Known rows, with every way that one mark hangs from another
meka[bomig mito[dere[danid]] pebonov[vuga zedapo]]: [-2.86 -2.02 -5.59 -0.53  0.09 -1.84  0.83 -1.54  0.95 -1.18  2.52 -4.00
  2.39 -0.83  1.94  0.10  0.12 -2.99 -1.19  5.68 -0.36 -5.62 -2.39  4.36
  0.36 -2.71 -0.79  0.70 -1.09 -2.31 -0.55]
meka[pebonov]: [-1.64 -2.33  0.94 -1.90  0.69  0.65  1.14  1.04  1.47 -1.12  0.49 -0.65
 -0.65  0.20  1.48 -0.82  1.01  1.10  0.14  0.27  0.43  1.50  2.02  1.79
 -0.27  1.65 -1.39  0.05  1.54  1.10  1.10]
dere[mito[meka]]: [ 0.46  0.00 -2.52  1.46  0.42 -0.78 -1.00 -2.46 -4.41  3.54 -1.49  2.49
  1.08  0.05  0.20 -2.16  1.80  0.08 -0.52  0.07  0.87  0.12  0.30  0.42
  1.55 -3.57 -1.32 -1.77  3.24 -1.59  0.84]
bomig[meka[pebonov[vuga]]]: [-0.92 -2.82 -2.21 -1.51  1.20  0.16 -0.59 -0.60  2.87  1.07 -1.56 -0.19
 -0.61  1.18  0.77 -1.91  0.05 -1.12  2.14  1.90  0.10  2.15  1.28  3.44
  1.05  0.34 -2.29 -2.47  0.34  0.29 -0.92]
zedapo[pebonov[danid[dere[mito[meka[bomig]]]] vuga]]: [-0.32  2.89 -3.70  1.57 -1.63 -1.53 -3.10 -2.54 -0.02  3.22  1.49 -2.49
 -1.58  0.77  0.57  2.30 -0.40  0.67 -0.45  2.98  2.88 -2.48 -2.50  0.00
 -2.39  1.72 -2.34  0.32 -0.68 -1.86  0.92]
bomig[meka[mito[dere] pebonov[danid vuga zedapo]]]: [ 0.71 -1.61 -3.28 -0.77 -0.24 -1.70 -0.81 -3.34  2.63  0.48  1.87 -3.47
  0.81  0.04  0.99 -0.23  0.77 -1.59  1.00  4.90  0.28 -0.78 -1.60  3.39
  0.78 -2.81 -1.68 -3.54 -0.97 -1.68 -0.35]
bomig[meka[pebonov[zedapo]]]: [-0.99 -2.67  0.02 -1.24  0.82  0.28  0.27 -0.83  3.30 -0.12 -0.63 -0.93
  0.36  0.06  0.31 -1.63 -0.29 -1.22  2.28  1.93 -0.37  2.54  1.14  3.01
  0.21 -0.82 -2.43 -2.42 -0.64 -0.73 -0.77]
vuga[pebonov[danid[dere[mito]] zedapo]]: [-1.84  2.69  1.77 -0.16 -2.99 -0.63 -0.63 -2.35 -1.10  1.00  4.09 -2.59
  0.89 -0.18  0.19  2.37 -0.39  2.51  0.22  2.84 -0.44  0.18 -3.57  0.85
 -3.40 -1.07 -2.03 -3.52 -2.35 -2.27  1.76]
danid[mito[dere] pebonov]: [-0.66 -0.35 -0.07 -0.09  0.42 -0.68  0.12 -1.65 -3.69 -1.62  1.64 -0.66
 -0.53  0.96  0.96 -0.32  3.65  0.28 -1.26  1.84 -1.41 -1.90  0.28 -0.50
  2.43  1.64 -0.28 -2.76  2.07 -0.46  1.06]
meka[bomig mito[dere] pebonov]: [-0.67 -0.48 -4.05 -0.02  0.72 -1.70 -0.09 -2.89  1.39  0.79  1.68 -2.87
  2.40 -0.78  1.21 -0.30  1.18 -1.99 -2.89  3.47  0.40 -4.17  2.09  0.45
  1.04 -3.61 -0.48  2.87  0.08 -1.91  0.44]
vuga[pebonov[danid[dere]]]: [-1.18  3.71  0.73 -0.62 -2.36 -0.08 -1.56 -2.36 -0.11  1.64  3.42 -2.22
  0.49  0.30  0.14  2.43  0.09  2.37 -1.00  1.12  0.11 -0.08 -1.26 -0.95
 -3.32 -0.07 -1.59 -2.15 -1.19 -1.50  1.79]
dere[mito[meka[bomig]]]: [-0.40  0.87 -3.69  1.88  0.54 -0.88 -1.81 -3.39 -3.57  4.05 -2.17  2.60
  1.14 -0.08  0.06 -2.54  0.84 -0.90 -0.55  0.55  1.01 -1.23  0.86  0.05
  1.27 -4.01 -1.73 -0.34  2.26 -2.44  0.16]
meka[pebonov[danid[dere[mito]] vuga zedapo]]: [-1.56 -1.68 -0.53 -0.70 -1.07 -0.46 -0.11 -0.42 -0.10 -0.96  2.55 -2.63
 -0.93 -0.25  2.44  0.97  1.21  1.08  0.68  3.98  0.87  0.32 -3.33  3.08
 -0.19  1.88 -2.04 -3.08 -0.35  0.24  1.12]
mito[dere[danid[pebonov[vuga]]]]: [-0.43  1.70 -3.24  0.59 -2.24  0.21 -0.40  0.42 -5.13 -2.99  1.45 -0.28
  1.33  0.27  1.88 -0.06  1.25 -1.33 -1.70  1.38 -1.35 -3.97 -0.96  1.56
 -0.49  1.83  0.75 -1.06  4.31 -1.93  1.20]
kodigu[pebonov]: [-0.87  1.15  2.07 -2.22 -0.63  0.95  0.68  1.07  0.19  2.17  0.03 -1.45
  1.00  1.43  1.30  0.05 -0.38  1.69 -1.21  0.66  0.15  0.12  2.94  2.06
 -0.96  2.00 -0.88  1.19 -1.24 -0.99  1.79]
mito[dere[danid[pebonov]] meka[bomig]]: [-2.74  3.86 -7.52  1.35 -3.21  0.19 -2.67 -2.74 -3.18 -0.89  0.07  1.65
  2.08 -0.12  1.53 -0.95  0.98 -3.43 -2.31  0.55 -0.29 -6.05  2.31 -0.55
 -0.63 -1.85 -0.09 -0.52  4.59 -4.85 -0.05]
pebonov[danid[dere mito] vuga zedapo]: [ 0.40  0.51 -1.09  1.02 -1.73 -1.76 -1.72 -2.57 -1.21  0.04  3.47 -4.69
 -1.42 -0.68  1.49  3.58  0.88 -0.58 -0.59  4.70  0.21 -2.19 -7.71  0.44
  0.44  0.51 -0.71 -5.59 -4.11 -1.38  0.02]
dere[danid[pebonov] mito[meka]]: [-1.76  0.18 -4.54  0.96  1.15  1.53 -1.22 -2.36 -6.00  0.46 -0.88  3.02
  1.94 -0.12  0.78 -3.04  2.88 -0.72 -0.11  0.28  0.29 -3.29  0.68  2.14
  0.17 -1.59 -3.55 -2.55  7.42 -2.95  1.10]
pebonov[danid[dere mito[meka]] vuga zedapo]: [-0.15  0.68 -2.90  0.91 -2.20 -1.83 -2.28 -3.30 -0.79  0.64  3.42 -3.99
 -1.23 -0.46  1.57  3.38  1.21 -1.00 -0.51  4.32  0.70 -2.34 -6.96  0.18
  0.88 -0.63 -1.02 -6.53 -3.35 -2.03 -0.45]
bomig[meka[mito[dere] pebonov[danid zedapo]]]: [ 1.35 -0.73 -1.82 -0.33 -0.29 -1.26 -0.84 -4.02  2.83  0.29  1.87 -3.44
  1.33 -0.58  0.65 -0.21  1.01 -1.76  0.21  3.93  0.31 -0.61 -0.16  1.85
  0.39 -3.69 -1.91 -2.65 -0.42 -2.45  0.27]
vuga[pebonov[danid[dere] zedapo]]: [-2.41  2.77  1.92 -0.65 -3.36 -0.44 -0.56 -1.80  0.53  0.01  4.60 -3.01
  0.64 -0.20  0.14  2.99 -0.76  2.28  0.31  2.52 -0.26  0.07 -3.33  0.69
 -3.85 -0.51 -1.52 -3.29 -3.10 -2.05  1.35]
bomig[meka[mito]]: [ 2.05 -1.36 -2.94  0.37  2.16 -0.85 -1.05 -3.39  2.30  2.62 -0.48 -1.62
  1.88 -0.10 -1.11 -0.89  0.69 -2.27  0.53  1.95  0.00 -0.06  0.54  0.51
  1.83 -4.89 -1.80 -1.64 -0.75 -1.67 -1.22]
vuga[pebonov]: [-2.98  1.00  1.19 -1.80 -1.26 -0.24  0.75  0.08  0.22  1.03  2.12 -0.66
  0.36  1.21 -0.35  0.66 -0.76  2.39  0.50  0.41 -0.84  0.95 -0.29  1.66
 -2.67 -0.19 -0.96 -1.46 -1.27 -0.25  0.81]
danid[dere]: [ 2.12  0.64 -1.16  2.06 -0.17  0.60 -0.73 -0.36 -2.26  0.97  1.05 -1.59
  2.15 -0.92  0.29  2.22  2.25 -1.06 -2.87 -0.09 -0.71  0.45 -0.09 -3.23
  1.91 -0.79 -0.37 -0.38  0.87 -1.62  0.84]
pebonov[danid[dere mito] vuga]: [ 2.14  1.69 -2.75  1.09 -0.53 -1.23 -3.30 -3.27 -2.01  2.44  1.97 -3.14
 -1.45  0.04  1.59  2.67  2.18 -0.50 -2.43  2.62  1.05 -2.35 -4.59 -1.67
  1.17  0.97 -0.88 -4.16 -1.19 -0.64  0.70]

Rows
[-0.22 -1.23 -1.35 -0.50 -1.07 -1.84  0.07 -1.62 -3.16  0.75  1.45 -1.59
 -0.66  0.23  1.90  0.18  2.64 -1.01 -2.52  1.03 -0.60 -0.92 -0.74  0.01
  1.97 -1.66  0.14 -4.55  1.15 -1.75  0.99]
danid[mito[dere meka[pebonov[vuga zedapo]]]]
[-1.99 -0.68 -5.05  0.73  0.75  0.61 -1.09 -2.27 -4.78  1.79 -1.45  1.63
  1.90 -1.03  1.65 -3.06  0.92 -2.06 -0.78  1.14  0.28 -3.46 -0.54  3.23
 -0.83 -2.82 -3.34 -1.69  4.91 -3.48  0.52]
dere[danid mito[meka[bomig pebonov[vuga zedapo]]]]
[-3.52  2.55  2.44 -1.63 -3.27 -0.74 -0.12 -1.65  1.74 -0.37  3.94 -2.25
 -0.35  0.20 -0.08  1.83 -1.83  2.63  1.70  2.61  0.00 -0.08 -3.38  2.17
 -4.66 -0.01 -1.36 -3.08 -3.41 -1.14  0.85]
vuga[pebonov[danid zedapo]]
[-3.14 -2.34 -1.04 -0.59 -0.42 -1.64  1.13 -0.23 -3.16 -3.05  2.59 -1.60
 -1.34  1.53  1.35  0.29  2.45  0.09  1.11  4.62 -1.92 -1.98 -4.00  3.19
  2.82  2.67  0.10 -4.97 -0.71 -0.06 -0.17]
danid[mito[dere] pebonov[vuga zedapo]]
[-5.94 -2.78 -2.14 -1.48 -0.62 -0.06  1.40  1.43  1.28 -4.37  1.75  0.01
 -1.41  1.89  0.31 -0.01  0.21  1.23  4.89  4.42 -0.74 -0.82 -3.50  5.47
  1.35  4.10 -0.75 -2.65 -1.49  1.65 -1.75]
danid[pebonov[vuga zedapo]]
[ 0.01  2.44 -2.22  0.85 -2.20  0.70 -0.40 -0.08 -4.92 -3.02  1.36 -0.20
  1.70 -0.11  1.48 -0.01  1.49 -1.36 -2.22  0.82 -1.40 -3.77  0.08  0.39
 -0.79  1.21  0.63 -0.46  4.67 -2.52  1.67]
mito[dere[danid[pebonov]]]
[-4.17  0.86 -6.13 -1.02 -1.28 -0.43 -2.89 -3.17  3.27  1.59 -0.40  0.76
 -1.41  0.72  1.53 -0.83 -0.29 -0.99  0.48  1.50  2.52 -2.37  1.47  1.02
 -0.37 -0.52 -1.55 -1.02  0.30 -1.10 -1.12]
mito[meka[bomig pebonov[danid vuga]]]
[-1.25  2.85  2.95 -1.96 -2.42  0.48 -0.14 -0.80  1.56  0.74  2.01 -3.07
  0.24  0.58  1.51  1.48 -1.46  2.01 -0.10  2.89  0.92 -1.16 -0.04  2.41
 -2.93  2.03 -1.38 -0.49 -3.48 -2.14  1.96]
kodigu[pebonov[danid zedapo]]
[-1.72 -2.15 -3.44 -0.90  2.68 -1.01  0.08 -2.92  3.90  1.30  0.83 -2.58
  1.65 -0.71  0.42 -0.70  0.76 -1.37 -1.18  3.11  1.04 -3.18  2.18  0.95
  0.93 -3.40 -1.95  2.99 -1.09 -0.91 -0.59]
meka[bomig mito pebonov]
[-3.05 -0.58 -2.37 -0.37 -0.33 -0.82 -1.59 -2.67  2.56  0.29  1.40 -3.20
 -1.20 -0.70  2.35  0.99 -0.32 -1.29 -0.57  4.79  0.79 -2.61 -2.13  1.25
 -0.26  1.20 -2.53 -1.17 -3.19 -1.18 -0.45]
meka[bomig pebonov[danid[dere mito] vuga zedapo]]
[ 0.26 -0.56 -3.90  2.49 -0.21 -0.33 -1.02 -1.81 -4.20  2.49  0.19 -0.25
  2.36 -0.74  1.10  0.43  2.53 -1.28 -2.06  1.79 -0.20  0.16 -0.87 -0.83
  2.87 -2.46 -1.72 -1.62  1.54 -2.59  0.66]
danid[dere[mito[meka[bomig pebonov[vuga zedapo]]]]]
[-0.54  1.47  1.29 -1.61 -1.85 -0.28 -0.60 -0.91 -0.67  2.19  2.43 -4.61
 -0.04  1.03  2.39  2.57  0.40  1.27 -1.67  3.96  0.16 -1.43 -2.53  2.20
 -0.64  2.34 -1.53 -2.86 -3.98 -1.91  2.00]
kodigu[pebonov[danid[dere mito] vuga zedapo]]
[-2.97  3.41 -0.35  0.13 -3.12 -0.83 -1.48 -3.51 -0.20  1.75  3.51 -2.09
  1.19 -0.20  0.06  1.97 -0.71  1.45  0.11  2.90  0.05 -0.99 -2.65  0.42
 -3.50 -2.27 -2.17 -3.08 -2.51 -3.20  1.23]
vuga[pebonov[danid[dere[mito[meka[bomig]]]] zedapo]]
[-2.57  3.11  0.48 -0.40 -2.62 -1.02 -1.45 -3.88  0.43  1.73  3.99 -3.11
  0.47 -0.48  0.18  2.62 -0.28  1.18 -0.80  2.52 -0.35 -1.15 -2.61 -0.64
 -3.00 -2.12 -2.01 -3.90 -3.64 -3.18  0.90]
vuga[pebonov[danid[dere mito[meka[bomig]]] zedapo]]
[-3.84 -0.43 -5.82 -0.25 -0.33 -1.59 -1.63 -2.71 -2.72  0.06  0.54  0.61
 -1.39  2.08  1.42 -0.94  2.85 -0.98 -0.40  3.14 -0.54 -3.74 -0.27  1.02
  3.46  0.87 -0.41 -3.60  1.43 -1.13 -0.93]
danid[mito[dere meka[bomig]] pebonov[vuga]]
[ 0.84 -2.38 -1.72 -0.60  0.61 -1.18  0.47 -2.34  2.22  0.21  1.17 -3.00
  2.07 -0.27  0.37 -0.67  1.13 -2.06  0.55  3.42 -0.54  0.37  0.41  2.48
  1.46 -4.05 -1.64 -2.30 -0.42 -2.06 -0.08]
bomig[meka[mito[dere] pebonov[zedapo]]]
[ 0.03  2.02 -3.97  0.22 -0.29 -1.75 -1.95 -5.15  2.26  0.95  2.48 -3.78
  1.58 -1.18  1.57  0.56  1.15 -1.43 -3.08  4.28  1.76 -5.53  1.27 -0.51
 -0.51 -3.23 -1.01  2.33 -0.33 -2.40  1.15]
meka[bomig mito[dere] pebonov[danid]]
[ 0.28  2.30 -1.58  0.97 -1.67 -1.19 -2.12 -0.95  0.66  1.46  2.27 -3.74
 -2.16  0.72  0.56  3.28 -0.56  1.29 -0.24  2.65  2.27 -1.40 -3.21  0.26
 -2.77  3.36 -1.63  0.18 -1.25 -0.57  1.13]
zedapo[pebonov[danid[dere] vuga]]
[-3.20  2.09  1.87 -1.67 -2.72 -1.28 -0.54 -2.99  1.03  0.97  3.84 -2.62
 -0.66  0.16  0.08  1.83 -0.78  2.19  0.63  2.25 -0.02 -0.44 -3.09  1.23
 -3.77 -1.46 -1.72 -4.73 -3.34 -1.89  0.86]
vuga[pebonov[danid[mito[meka]] zedapo]]
[ 0.55 -2.41 -3.24 -0.54  1.13 -1.00 -0.97 -3.37  3.70  1.23  1.59 -3.88
  0.90 -0.11  0.49  0.29  1.15 -1.70  1.06  4.56  0.69  0.12 -1.67  2.59
  1.48 -2.94 -2.67 -3.57 -1.53 -1.45 -0.68]
bomig[meka[mito pebonov[danid[dere] vuga zedapo]]]
[ 0.81  2.04 -1.53  1.36 -1.31 -1.47 -2.22 -1.41 -0.86  2.42  2.07 -3.20
 -1.86  0.63  0.57  2.68 -0.10  1.58 -0.32  2.82  2.31 -1.26 -3.46  0.66
 -2.55  2.86 -2.01 -0.05 -0.39 -0.99  1.72]
zedapo[pebonov[danid[dere[mito]] vuga]]
[ 0.20 -0.78 -0.48 -0.37 -0.17  0.42 -1.22 -2.54  3.10  0.41  0.21 -1.95
  0.27 -0.44  0.69 -0.38  0.29 -1.30  1.17  2.45  0.40  1.74  0.57  1.12
 -0.24 -0.78 -3.00 -3.12 -0.54 -1.75 -0.07]
bomig[meka[pebonov[danid[dere] zedapo]]]
[-0.10 -0.35  1.83 -1.72  0.54  0.10 -0.75 -1.93  1.44 -0.09  1.40 -2.00
 -1.92 -0.38  1.90 -0.05  1.74  1.25 -1.20  0.80  1.40  0.04  1.12 -0.14
 -1.05  1.43 -2.05 -1.70  0.98  0.38  1.84]
meka[pebonov[danid[mito]]]
[ 0.61 -1.99 -3.63 -1.05  1.25 -1.17 -0.68 -2.63  1.68  0.63  3.77 -4.83
  0.42 -0.07  1.62  2.02  3.02  0.35 -1.59  4.02  1.94 -2.06 -2.06  1.38
  1.49 -1.26 -1.71 -1.68  0.22  0.25  1.17]
meka[mito pebonov[danid[dere] vuga]]
[-1.11  1.77 -4.47  1.96 -2.73 -1.62 -2.76 -3.42 -1.49  0.96  1.97 -2.06
 -0.25 -0.61  1.38  2.23 -0.02 -0.88  0.74  5.29  1.11 -2.73 -6.82  1.48
  0.11 -0.67 -1.27 -4.05 -2.86 -2.46 -0.41]
pebonov[danid[dere[mito[meka[bomig]]]] vuga zedapo]
[-2.61  3.48  0.01 -1.30 -1.76 -0.89 -2.22 -4.04  0.99  3.02  2.35 -1.35
 -0.73  0.61  0.02  1.02 -0.59  1.73 -0.85  1.13  0.73 -1.51 -0.37 -0.46
 -3.59 -1.39 -1.96 -2.66 -1.79 -1.74  0.90]
vuga[pebonov[danid[mito[meka[bomig]]]]]
[ 0.23 -2.96 -3.67 -0.91  0.55 -1.08  0.17 -1.76  1.24  0.03  1.11 -3.04
  2.03  0.13  0.98 -0.96  0.91 -2.66  0.66  4.10 -0.70 -0.68 -1.11  4.34
  1.23 -2.91 -1.73 -3.32  0.35 -2.00 -0.57]
bomig[meka[mito[dere[danid]] pebonov[vuga zedapo]]]
[ 0.56 -0.48 -3.98  0.47 -0.32 -1.43  0.74 -1.35 -2.47 -1.70  3.37 -3.22
  2.71 -0.29  0.43  1.00  2.08 -1.66 -1.36  3.54 -0.84 -4.82 -3.09  2.11
  1.21 -3.10  0.44 -1.23  0.97 -2.19  0.36]
meka[mito[dere[danid[pebonov[vuga zedapo]]]]]
[ 0.58 -0.94 -3.84  1.21  1.33 -0.43 -1.81 -3.11 -2.09  3.80  0.61 -1.96
  0.80 -0.62  1.55  1.26  3.90 -2.21 -4.56  0.32 -0.45 -0.68  1.04 -3.76
  3.62 -2.54 -1.73 -2.88  0.72 -2.71  0.17]
danid[dere mito[meka[bomig pebonov[vuga]]]]
[ 0.02  0.64 -1.88  0.26 -0.46 -1.55 -1.30 -3.09 -2.25  2.05  0.22 -0.76
  0.07 -0.24  1.66 -0.60  2.28 -1.93 -3.83  0.16 -0.41 -2.16  2.05 -2.03
  1.43 -2.45 -0.12 -2.07  1.52 -2.70  0.86]
danid[mito[dere meka[bomig pebonov]]]
[-6.20 -2.73 -4.27 -1.10  0.63 -1.19 -0.29 -2.26  0.56 -0.80  1.16  0.01
 -1.84  1.80  0.64 -0.61  1.51 -0.67  2.65  4.10 -0.51 -2.52 -2.47  2.99
  3.03  0.94 -1.75 -4.79 -1.92 -0.61 -2.34]
danid[mito[meka[bomig]] pebonov[vuga zedapo]]
[-1.76 -0.73 -4.27  0.69  0.93 -0.83 -1.17 -2.47 -2.82  3.64 -1.96  2.51
  0.48  0.64  1.05 -2.94  1.31 -0.35 -0.04  1.32  1.27 -0.72  0.97  2.07
  1.59 -2.47 -2.05 -0.87  2.66 -1.21  0.19]
dere[mito[meka[bomig pebonov[vuga]]]]
[ 3.61  3.23  0.34  1.79 -0.30 -0.29 -3.16 -4.80 -2.00  2.29  1.96 -3.21
 -0.26 -1.36  0.91  2.68  2.62 -0.51 -3.96  0.72  0.81 -1.93 -1.43 -4.94
  0.01 -0.85 -1.28 -2.51 -0.14 -2.23  1.92]
pebonov[danid[dere mito]]
[-0.76 -2.26 -1.52 -1.31  1.39 -0.95 -0.28 -1.75 -0.53  2.25  0.18 -0.81
 -1.47  0.75  1.24 -0.65  2.40 -0.40 -1.60 -0.09  0.14  0.18  0.48 -0.13
  2.04 -1.38 -1.17 -3.77  0.89 -0.37  0.14]
danid[mito[meka[pebonov[vuga]]]]
[-4.17 -1.20 -4.35 -0.66  0.93  0.86 -0.60 -1.47 -1.51 -1.72  0.60 -0.49
  0.27 -0.09  1.12 -0.81  1.19 -2.22  0.37  1.96 -1.00 -4.72 -1.97  2.71
 -0.08  0.35 -2.56 -3.40  1.95 -2.43 -1.19]
dere[danid[mito[meka[bomig]] pebonov[vuga zedapo]]]
[-2.24 -1.30 -3.66  0.61  0.31 -1.01 -0.60 -2.24 -2.69  2.65 -1.35  2.13
  0.42  0.28  1.02 -2.77  0.97 -0.35  0.58  2.19  0.89 -0.59 -0.16  2.73
  1.23 -2.62 -2.14 -1.33  1.59 -1.55  0.00]
dere[mito[meka[bomig pebonov[vuga zedapo]]]]
[-1.00  1.36 -2.75  0.63 -2.74  0.18  0.15  0.71 -4.87 -3.83  1.84 -0.67
  1.33  0.08  1.77  0.19  0.96 -1.36 -0.99  2.10 -1.67 -3.86 -2.07  2.43
 -0.61  1.61  0.81 -1.52  3.27 -2.12  1.13]
mito[dere[danid[pebonov[vuga zedapo]]]]
[-1.61  1.24  1.73 -2.55 -1.73 -0.48 -0.27 -0.69  0.46  1.87  1.88 -3.88
 -1.00  1.46  2.22  1.51 -0.88  1.77 -0.14  4.06  0.53 -1.64 -2.45  3.82
 -1.63  2.60 -1.41 -2.58 -4.38 -1.22  1.53]
kodigu[pebonov[danid[mito] vuga zedapo]]
[-1.69  0.06 -2.43 -0.09 -0.33 -0.80 -0.69 -2.73 -3.25 -0.98  1.50  0.26
 -0.66  1.33  0.98 -0.51  4.12 -0.19 -1.13  1.23 -0.74 -2.29  1.15 -0.89
  2.94  0.02 -0.46 -4.05  3.17 -1.49  0.63]
danid[mito[dere meka] pebonov]
[-3.68  1.19 -6.53 -0.32 -1.37 -0.27 -3.05 -3.24  2.57  1.91 -0.03  0.24
 -0.71  0.40  1.58 -0.05  0.51 -1.23 -0.55  1.52  2.12 -2.17  1.46 -0.07
  0.32 -0.89 -1.69 -1.21  0.58 -1.69 -0.93]
mito[meka[bomig pebonov[danid[dere] vuga]]]
